Every row comes from one small tree of marks. The marks that hang from a mark follow it in brackets, in the order of their numbers. Every link used is in the known rows. Which tree was each row made from?
Known rows
k_492(k_403(k_585) k_602(k_287 k_497 k_552)): [ 6.52  3.07 -1.85 -0.04  4.18  3.87 -4.22  4.42  0.08 -6.61 -0.86 -0.33
 -3.10  3.01 -0.63  5.51  0.63  5.47 -3.85 -1.75 -0.02  1.26 -0.06 -0.41
 -1.67 -3.00  0.51  4.16]
k_492(k_403(k_585 k_623 k_784) k_602(k_497 k_552)): [ 4.83  4.31 -1.18 -2.95  3.79  2.23  0.10 -1.05 -0.86 -5.33 -0.22 -1.99
 -3.97  0.55  1.41  6.26 -3.55  3.91 -0.95 -1.09  0.08 -1.18  3.64  0.02
  0.78 -3.43  0.66  2.74]
k_265(k_486): [-4.08  2.79  3.95 -0.66 -2.01  0.60  2.57 -0.24 -3.19  0.37  0.22  2.66
  1.57  0.14  1.79 -0.10  0.16 -0.83 -3.77 -2.07  1.59  0.57  2.52 -2.41
 -3.18  2.28  0.76  2.49]
k_265(k_486(k_403(k_623 k_784))): [-4.45  4.29  4.86 -2.38 -1.83 -0.21  5.92 -5.65 -3.59  2.98  0.88  0.62
  1.97 -1.45  1.60 -0.43 -2.04 -1.24 -1.18 -1.43  0.17 -2.41  3.12 -1.91
 -0.13  1.25 -1.16  0.00]
k_585(k_403(k_486 k_623 k_784)): [-2.30  2.67  3.87 -1.65 -3.98 -1.82  3.38 -7.09 -4.51  1.57  0.18 -0.71
  1.46 -1.51  3.20  2.27 -4.12  0.99  0.10 -0.15  3.13 -3.56  6.23  1.16
 -1.16  2.81 -0.26  0.20]
k_552(k_602(k_287 k_492(k_403) k_497)): [ 5.02  2.24 -0.89  2.41  1.96  6.15 -8.16  2.90  1.00 -5.36  0.97 -0.46
 -0.30 -1.37 -1.77  2.82  2.46  3.36 -4.48 -2.68  1.39 -2.92 -2.54  0.29
 -2.13 -3.52  0.02  5.65]
k_784(k_403): [-3.65  1.26  2.21 -0.87 -3.68  2.13 -1.70 -1.25 -4.67  0.13 -0.68  1.29
 -0.57 -1.42  1.38  2.40 -2.98  0.63 -2.29 -1.08  2.10 -2.13  4.08 -0.30
 -2.06  2.87  0.25  1.24]
k_623(k_403(k_486)): [-3.31  1.57  2.23 -3.03 -1.54  2.20  1.24 -2.02 -3.74  0.97 -0.44  1.08
  0.39 -0.30  4.10  1.60 -1.67 -1.20  0.70 -1.29  3.67 -2.96  4.45 -1.79
 -2.68  4.73  1.20  0.14]
k_497(k_602(k_287 k_492)): [ 3.20  0.89  2.35  0.70 -1.15  2.67 -5.30  3.94 -1.58 -2.28 -1.56  3.04
 -0.07 -0.45 -3.17 -0.06  4.00  3.25 -4.54 -4.01 -2.39  0.15 -0.56 -0.62
 -3.10  0.42  1.95  2.71]
k_265(k_486(k_403(k_623))): [-5.14  4.12  5.04 -1.65 -1.82  0.32  5.01 -4.17 -3.52  2.14  0.47  1.67
  2.22 -0.03  1.23 -0.82 -0.59 -0.80 -1.84 -1.61  1.19 -1.30  2.71 -2.20
 -1.06  1.61 -1.65  0.95]
k_552(k_602): [-1.39  1.67  3.16 -0.24 -0.16  3.20 -2.58 -0.66 -3.43 -2.06  0.33  2.09
 -2.41 -1.65  0.36 -0.38 -0.28  1.79 -2.60 -2.53  4.48 -0.68  0.25 -0.99
 -2.97  1.08 -0.09  3.76]
k_585(k_403): [-3.07  1.27  3.87  1.00 -3.49 -0.69  0.19 -1.79 -4.21 -1.29  0.69  1.81
  0.36  1.03  1.21  0.48 -2.26  2.41 -4.29 -0.79  3.40 -0.49  3.59  1.13
 -2.81  1.04 -0.78  2.28]
k_287(k_602(k_492 k_497 k_552)): [ 3.88  3.87  1.34  1.19  3.31  4.94 -7.17  5.52  0.27 -4.88 -0.01  3.95
  1.00  2.08 -4.95  3.22  1.42  2.27 -4.76 -1.98 -0.14 -0.96 -3.10 -0.73
 -1.80 -1.87 -2.06  3.32]
k_602(k_287 k_492(k_403) k_497 k_552): [ 7.15  2.95 -2.11  3.99  2.87  5.63 -7.43  5.27  1.53 -6.13 -0.08 -0.80
  1.29  1.83 -4.36  6.00  3.11  4.47 -4.92 -1.10 -1.14 -1.55 -1.57  0.65
 -1.51 -4.82  0.71  5.38]
k_602(k_287 k_492(k_403(k_486(k_265) k_585)) k_497 k_552): [ 8.82  2.49 -2.36  2.74  4.34  4.08 -3.90  4.24  1.09 -3.35 -0.76 -0.07
  3.04  2.24 -1.04  6.35  2.14  3.06 -3.67 -0.28 -1.91 -0.64 -0.35 -0.71
 -2.42 -1.94  0.05  3.55]
k_287(k_602(k_492(k_403))): [ 0.18  1.33  0.86  0.73  1.36  2.82 -3.62  4.14 -0.89 -4.04  0.56  1.60
  0.75  0.72 -1.40  2.58  0.53  1.64 -3.51 -1.59  1.76 -0.47  0.32 -1.16
 -3.40 -0.71 -0.50  4.46]
k_492(k_403(k_585 k_623)): [-1.68  0.40 -0.05 -2.04 -0.51  0.51  4.30 -1.72 -4.11 -2.55  0.32 -2.21
 -1.25  0.42  3.81  3.53 -3.89  1.85 -0.98  0.26  2.74 -0.60  7.37 -0.58
 -2.87  0.65  1.19  3.89]
k_784(k_403(k_486)): [-3.50  1.04  2.50 -1.22 -3.41  1.78 -0.54 -2.17 -4.45  1.31 -1.47  1.44
  0.96 -1.44  3.33  2.80 -2.51 -0.65 -0.50 -0.86  3.08 -2.48  4.70 -1.04
 -2.56  5.31  0.61  0.67]
k_403(k_486(k_265) k_585 k_623 k_784): [-0.10  2.61  2.67 -5.25 -1.02 -2.19  8.43 -6.90 -5.36  4.79 -1.03 -0.12
  1.77 -2.15  6.69  2.58 -5.35 -1.62  2.00 -0.81 -0.22 -2.43  6.89 -2.25
 -1.83  5.34  0.61 -1.99]
k_552(k_602(k_287 k_492(k_403(k_623)) k_497)): [ 4.65  2.91 -0.85  1.61  1.27  6.27 -7.41  1.43  0.74 -5.10  0.67 -1.54
 -0.52 -1.77 -1.73  3.45  2.42  3.42 -3.12 -2.69  1.12 -3.89 -1.63  0.36
 -1.39 -3.50 -0.34  5.52]
k_265(k_486(k_403(k_585 k_623))): [-3.39  2.92  4.33 -2.50 -0.99  0.13  6.61 -3.89 -4.13  2.65  0.64  1.98
  1.60  0.33  2.61 -1.09 -2.60 -1.08 -1.89 -0.62  0.13 -0.99  3.65 -2.37
 -1.73  2.10 -1.90  0.19]
k_265(k_486(k_403(k_585 k_784))): [-1.97  2.17  4.34 -1.98 -0.21 -0.62  6.47 -3.89 -4.11  3.15  1.26  2.17
  1.41 -0.32  3.33 -1.37 -3.65 -1.54 -2.84 -0.36 -0.35 -0.83  2.95 -2.44
 -1.44  2.11 -0.98 -0.34]
k_552(k_602(k_492(k_403(k_585)))): [ 2.84 -0.14  0.58  0.81  2.04  3.80 -2.68  0.92 -1.69 -3.46  1.41  0.61
 -2.21 -1.66  1.58  1.25 -1.19  1.87 -2.61 -0.41  3.05 -0.97  1.38 -0.90
 -3.45 -1.09  0.28  4.98]
k_486(k_403(k_585)): [-2.04  0.33  3.90 -1.20 -0.25  0.52  4.06 -2.05 -4.83  1.09  0.54  2.69
 -0.20  1.27  2.34 -1.75 -3.84  0.82 -2.82 -0.54  1.36 -0.18  2.66 -0.89
 -2.26  1.53 -1.43  0.81]
k_265(k_486(k_403)): [-4.80  3.18  4.91 -0.53 -1.23  0.34  4.15 -2.09 -3.17  1.71  0.80  2.99
  2.22  0.49  1.33 -1.68 -0.23 -0.86 -3.25 -1.72  1.33  0.13  1.55 -2.37
 -1.81  1.88 -1.37  1.31]

Write each row's tree
[ 3.63  2.62 -0.20 -1.24  2.52  3.29 -2.53  1.73  0.29 -3.37  0.30  0.31
  1.92  0.14  0.59  4.39 -1.79  0.74 -2.44 -1.25 -0.06 -3.42  1.19 -0.93
 -1.55 -0.76 -1.06  3.11] : k_287(k_602(k_492(k_403(k_486 k_585 k_623 k_784)) k_497))
[ 3.82  4.07  0.42  1.59  0.89  4.58 -5.78  3.42 -1.22 -3.98 -0.99  1.22
  0.30  2.33 -4.42  3.70  2.48  4.34 -4.92 -2.61 -0.25 -0.72 -1.84  0.35
 -1.42 -1.51  0.06  3.09] : k_602(k_287 k_497 k_552)
[ 3.23  0.32  0.62  1.13 -0.16  2.36 -4.53  4.09 -0.86 -3.46 -1.04  1.14
 -0.06 -0.26 -2.41  1.78  3.97  3.88 -4.29 -2.93 -1.40  0.40  0.88 -0.46
 -2.78 -0.62  2.53  4.20] : k_497(k_602(k_287 k_492(k_403)))
[ 6.79  3.73 -1.72  2.39  2.30  5.54 -5.72  2.77  1.43 -4.64 -0.99 -2.10
  2.55  1.09 -3.20  7.01  3.08  3.67 -2.04 -0.86 -0.51 -2.99  0.26  0.18
 -1.19 -3.12  0.55  4.72] : k_602(k_287 k_492(k_403(k_486 k_623)) k_497 k_552)
[ 6.68  2.09 -1.27  0.37  1.98  5.43 -5.64  0.21  0.24 -3.97  0.97 -1.91
 -1.12 -2.55 -0.22  3.61 -0.28  3.10 -2.94 -1.66 -0.22 -4.46 -0.51  0.16
 -1.18 -3.48  0.02  4.11] : k_552(k_602(k_287 k_492(k_403(k_585 k_623 k_784)) k_497))
[ 0.35  1.30  2.62 -5.14 -1.63 -0.77  6.72 -6.46 -5.44  2.76 -0.93 -0.65
 -0.01 -2.18  5.70  2.07 -6.30 -0.89  1.93 -0.28  0.98 -3.54  7.44 -1.52
 -2.28  4.66  1.68 -0.62] : k_403(k_486 k_585 k_623 k_784)
[ 4.21  4.45 -1.50  1.15  2.86  4.14 -5.98  4.34  0.81 -7.04 -1.00 -0.61
 -2.53  2.47 -2.55  5.76  3.15  5.77 -3.54 -3.12  1.17  0.97 -1.22  0.06
 -0.96 -3.63  0.84  5.01] : k_492(k_403 k_602(k_287 k_497 k_552))
[ 2.01  6.21 -0.97 -2.03  0.97  1.27 -0.56 -2.01  0.47 -2.10 -1.52 -2.63
  0.65 -0.99  2.64  6.62  1.71  2.61  0.16 -4.31 -0.04 -2.26  1.63 -0.56
  0.37 -0.53  0.96  2.07] : k_492(k_403(k_486(k_265) k_623 k_784) k_602(k_287 k_497))
[ 4.10  5.39  1.18  0.29  1.52  4.43 -7.21  4.11 -0.41 -5.19 -1.68  2.40
 -2.13  2.15 -3.57  2.98  3.12  4.71 -4.18 -4.62 -0.32  0.62 -3.33 -0.24
 -1.35 -2.07  0.09  2.94] : k_492(k_602(k_287 k_497 k_552))
[-0.42  1.47  1.35 -5.08  0.20  0.00  5.76 -4.55 -4.48  4.13 -0.03  0.75
  0.59 -1.46  7.45  2.26 -5.35 -2.20  1.28 -0.22  0.85 -3.21  5.76 -2.33
 -1.69  5.55  1.01 -2.89] : k_623(k_403(k_486(k_265) k_585 k_784))
[-2.08  3.42  3.61 -3.58 -0.04 -2.05  8.58 -7.25 -5.37  5.05  0.61  0.64
  1.42 -1.15  3.82  0.11 -4.83 -0.31 -0.31 -1.09 -1.36 -1.87  3.91 -1.33
  0.29  1.64 -2.52 -2.41] : k_486(k_265 k_403(k_585 k_623 k_784))
[ 3.44  1.44  2.98  0.44  1.27  2.46 -3.89  3.45 -1.89 -3.00 -1.53  4.18
 -1.05  0.35 -4.07  0.91  2.52  3.22 -3.61 -2.25 -1.07  1.28  0.92 -1.06
 -2.35  0.07  1.45  2.95] : k_497(k_602(k_492 k_552))
[-3.20  2.37  4.26 -0.81 -4.05 -1.00  2.31 -5.01 -4.27  0.43 -0.44  0.39
  1.77  0.16  2.60  1.80 -2.45  1.32 -0.43 -0.58  4.02 -2.24  5.78  0.80
 -2.43  3.18 -1.01  1.34] : k_585(k_403(k_486 k_623))
[ 4.60  5.99 -1.61 -1.07  2.26  3.54 -4.00 -0.02  0.45 -5.65 -0.66 -3.36
 -2.78 -0.04 -2.01  7.08  0.92  5.32 -0.98 -2.88 -0.05 -1.88  0.93  0.70
  1.07 -4.18  1.15  3.25] : k_492(k_403(k_623 k_784) k_602(k_287 k_497 k_552))
[ 0.46  1.32  2.87 -3.45 -0.04 -2.24  7.28 -4.04 -5.01  4.34 -0.68  2.01
  1.91 -1.15  6.86  1.55 -4.99 -1.63 -0.39 -0.64  0.16 -0.41  5.06 -2.56
 -2.92  5.50  1.19 -1.21] : k_403(k_486(k_265) k_585 k_784)
[-1.35  1.23  1.56 -4.32  0.00  0.77  4.66 -2.32 -4.47  3.05 -0.49  2.01
  0.85  0.41  6.84  1.77 -3.80 -1.80  0.56 -0.51  1.61 -1.81  5.27 -2.65
 -3.17  5.97  0.39 -1.71] : k_623(k_403(k_486(k_265) k_585))
[ 5.89  1.89  0.43 -0.18  1.42  2.34 -3.28  1.28 -0.86 -2.32 -1.99 -0.37
 -0.01 -0.89 -3.39  4.34  3.39  3.98 -1.07 -1.31 -1.57 -1.07  2.26 -0.39
 -1.17  0.02  2.56  2.70] : k_497(k_602(k_287 k_492(k_403(k_486 k_623 k_784)) k_552))
[-2.40  1.62  3.92 -2.55 -0.78  0.61  5.28 -4.43 -5.23  1.53  0.36  1.06
 -0.19  0.49  2.23 -1.02 -4.36  0.90 -0.91 -0.68  1.05 -1.74  3.91 -0.66
 -1.40  1.26 -1.88  0.34] : k_486(k_403(k_585 k_623))
[ 7.45  1.05 -0.21 -0.61  2.11  2.40 -2.88  1.92 -1.41 -2.92 -1.31 -0.29
 -1.59 -0.53 -3.25  3.90  1.50  4.56 -2.32 -0.73 -3.01 -0.54  2.52 -0.11
 -1.45 -1.37  2.21  2.54] : k_497(k_602(k_287 k_492(k_403(k_585 k_623 k_784)) k_552))
[ 3.52  1.39  1.70  1.59  0.05  5.10 -6.76  1.91 -1.43 -2.46  0.40  1.51
 -1.26 -2.16 -1.79  0.10  2.51  2.40 -3.10 -2.85  1.61 -2.06 -2.58 -0.51
 -3.44 -0.83  0.15  3.83] : k_552(k_602(k_287 k_492))
[ 2.05  0.76  0.90  1.12  1.36  3.53 -3.17 -0.36 -1.32 -3.18  1.56 -0.20
 -1.89 -3.09  0.68  1.85 -0.83  1.54 -2.11 -1.24  3.21 -2.13  0.98 -0.56
 -2.21 -1.89  0.83  4.92] : k_552(k_602(k_492(k_403(k_784))))
[ 5.65  1.04  0.35  1.73  1.80  3.05 -5.41  4.78 -0.65 -4.19 -1.40  1.26
 -0.80  0.65 -4.72  3.17  4.59  4.94 -3.68 -1.78 -1.47  1.17  0.48 -0.51
 -2.12 -1.02  2.09  4.14] : k_497(k_602(k_287 k_492(k_403) k_552))
[-3.12  3.14  3.69 -2.82 -0.19 -1.25  7.56 -5.12 -5.32  4.05  0.14  1.71
  1.76  0.58  3.25 -0.29 -3.14  0.09 -0.85 -1.36 -0.36 -0.56  3.46 -1.56
 -0.99  1.86 -3.15 -1.39] : k_486(k_265 k_403(k_585 k_623))
[ 5.29  2.72 -1.35 -1.65  2.26  2.01 -1.29  0.82  0.04 -3.59 -0.90 -1.19
 -1.31  0.47  3.97  4.75 -1.16  2.95 -1.79 -2.31 -0.07 -1.06  1.65 -0.75
 -1.54 -0.24  2.09  2.71] : k_492(k_403(k_486 k_585 k_784) k_602(k_287 k_497))
[-2.77  3.66  3.97 -1.76 -3.38 -3.05  4.66 -7.73 -4.53  3.10  0.08 -0.27
  2.62 -1.53  3.75  2.68 -3.49  0.58  0.08 -0.79  2.18 -2.73  5.98  0.50
 -0.82  3.37 -1.03 -0.92] : k_585(k_403(k_486(k_265) k_623 k_784))
[ 4.25  0.97 -0.10  0.91  2.90  4.83 -4.19  1.07  0.24 -4.05  0.75  1.03
 -0.29 -0.85  2.17  2.25 -0.71  1.39 -3.13 -1.02  2.49 -2.31  0.31 -1.05
 -2.56 -1.16 -0.19  5.36] : k_552(k_602(k_492(k_403(k_486 k_585)) k_497))
[-1.91  2.06  2.00 -3.79 -2.74  0.26  3.76 -4.79 -5.50  3.84 -1.73  0.77
  1.42 -1.74  5.61  3.92 -4.84 -1.18  1.39 -0.07  0.79 -2.98  7.03 -1.56
 -2.07  6.07 -0.80 -1.37] : k_784(k_403(k_486(k_265) k_585 k_623))
[-0.88 -0.05  2.04 -2.30 -2.40  1.37  1.26 -2.03 -5.18  1.87 -1.53  2.08
  0.25 -0.71  5.04  2.48 -5.11 -0.67 -0.68  0.66  1.84 -2.15  5.98 -1.35
 -3.17  5.88  0.33  0.04] : k_784(k_403(k_486 k_585))
